What can hang from each mark
z963: z596 z968
z891: z968
z596: z225 z235 z779 z963
z684: z925
z779: z596
z225: z596 z684
z235: z596

Each row was made from one small tree. The marks that hang from a mark follow it in brackets, in the order of their numbers. Every link used is in the known rows. Write each row's tree.
In the rows, 128 means zero.
Known rows
z963(z596(z225 z235 z779) z968): [125 148 154 109 127 105 136 144 176 105 138 187 134 137 133 116]
z596(z225 z963(z968)): [157 117 208 158 120 143 149 145 114  89 135 153 117 144 120 130]
z779(z596(z225(z684(z925)) z235)): [ 78 140  90  93 141 160 125 112 172 233 124  53 173 103  98  90]
z963(z596(z225(z684) z235) z968): [137 127 113 128 123 131 118 147 160 155 124 129 145 125 113 142]
z779(z596): [146 116 139 130 131 134 140 113 134 112 128 141 107 133 103 140]
z235(z596): [192 114 126 143 112 115 118 128 104 146 117 127  73 135 113 163]
z684(z925): [179 109 129 125 128 178 121 124 103 181 109  73 100 133 102 141]
z225(z596(z235) z684): [158 115  38 134 122 171 113 116  86 151 129  85 130 113 142 152]
z235(z596(z225)): [183 125 171 144 114 110 123 129 136 195 136 121  79 116  89 122]
z779(z596(z225 z235)): [118 144 129 107 124 122 150 111 186 159 159 143 134 122  84 101]
z891(z968): [186 107 126 139 133 167 132 116  97 128 122 132  71 131  90 137]
z779(z596(z235 z963)): [ 89 144  61 105 126 111 144 112 150  68 144 156 147 146 131 153]
z596(z225(z684(z925)) z779 z963(z968)): [ 81 120 175 130 149 156 117 142 102 139  96  86 172 123 162  94]
z963(z596): [179 115 106 133 126 118 110 129 137 130 122 138  86 130  98 174]
z596(z963): [152 110 107 140 122 127 123 124 100  91 128 134 105 145 121 166]
z235(z596(z779 z963)): [116 131 102 128 128  74 113 126 103  76 115 158 107 138 166 150]
z596(z225): [183 109 178 143 121 138 131 124 137 183 144 121  91 122  73 113]

Which tree is each row?
[128 138  96 116 115 118 134 122 153 139 159 138 131 134 104 127] | z596(z225 z235 z963)
[ 83 132  14 117 137 130 108 114  83  83 128 115 164 117 197 138] | z225(z596(z235 z779 z963) z684)
[ 95 125 170 147 134  93 113 146 105 101 104 138 146 125 175 117] | z235(z596(z225(z684) z779 z963(z968)))
[127 128 160 143 125  95 131 146  86  26 105 181 114 156 191 156] | z235(z596(z779 z963(z968)))
[163 141 150 125 115 128 139 146 174 129 142 166 120 138 103 141] | z963(z596(z225 z235) z968)
[ 40 151  65  91 144 142 123 113 168 186 124  58 193 106 118 101] | z779(z596(z225(z684(z925)) z235 z963))
[101 142 153 118 123 113 149 140 139  68 146 185 153 151 156 108] | z596(z225 z235 z779 z963(z968))
[158 110 134 147 122 114 101 128 124 218 116  83 104 104  99 124] | z235(z596(z225(z684)))
[110 142 152 127 130  69 118 127 134 124 133 149 114 120 140 107] | z235(z596(z225 z779 z963))
[ 65 138 125 125 131 128 145 133 152  94 132 138 185 132 140 120] | z779(z596(z225(z684) z235 z963(z968)))
[109 113 147 114 150 153  99 121 125 237 104  54 146 101 116  77] | z596(z225(z684(z925)) z779)
[ 79 154 103 104 127 105 150 113 182 115 162 150 153 127 105 110] | z779(z596(z225 z235 z963))
[120 140 207 143 126  90 137 147 117  76 123 175 120 138 164 116] | z235(z596(z225 z779 z963(z968)))
[ 90 151 161 121 123 125 168 133 164  67 152 173 160 144 129 119] | z779(z596(z225 z235 z963(z968)))
[162 106  91 141 139 211 105 120  61 198  99  20 126  97 140 137] | z225(z596 z684(z925))
[139 123 161 155 134 154 143 137  57   8 123 165 127 139 202 141] | z225(z596(z779 z963(z968)))
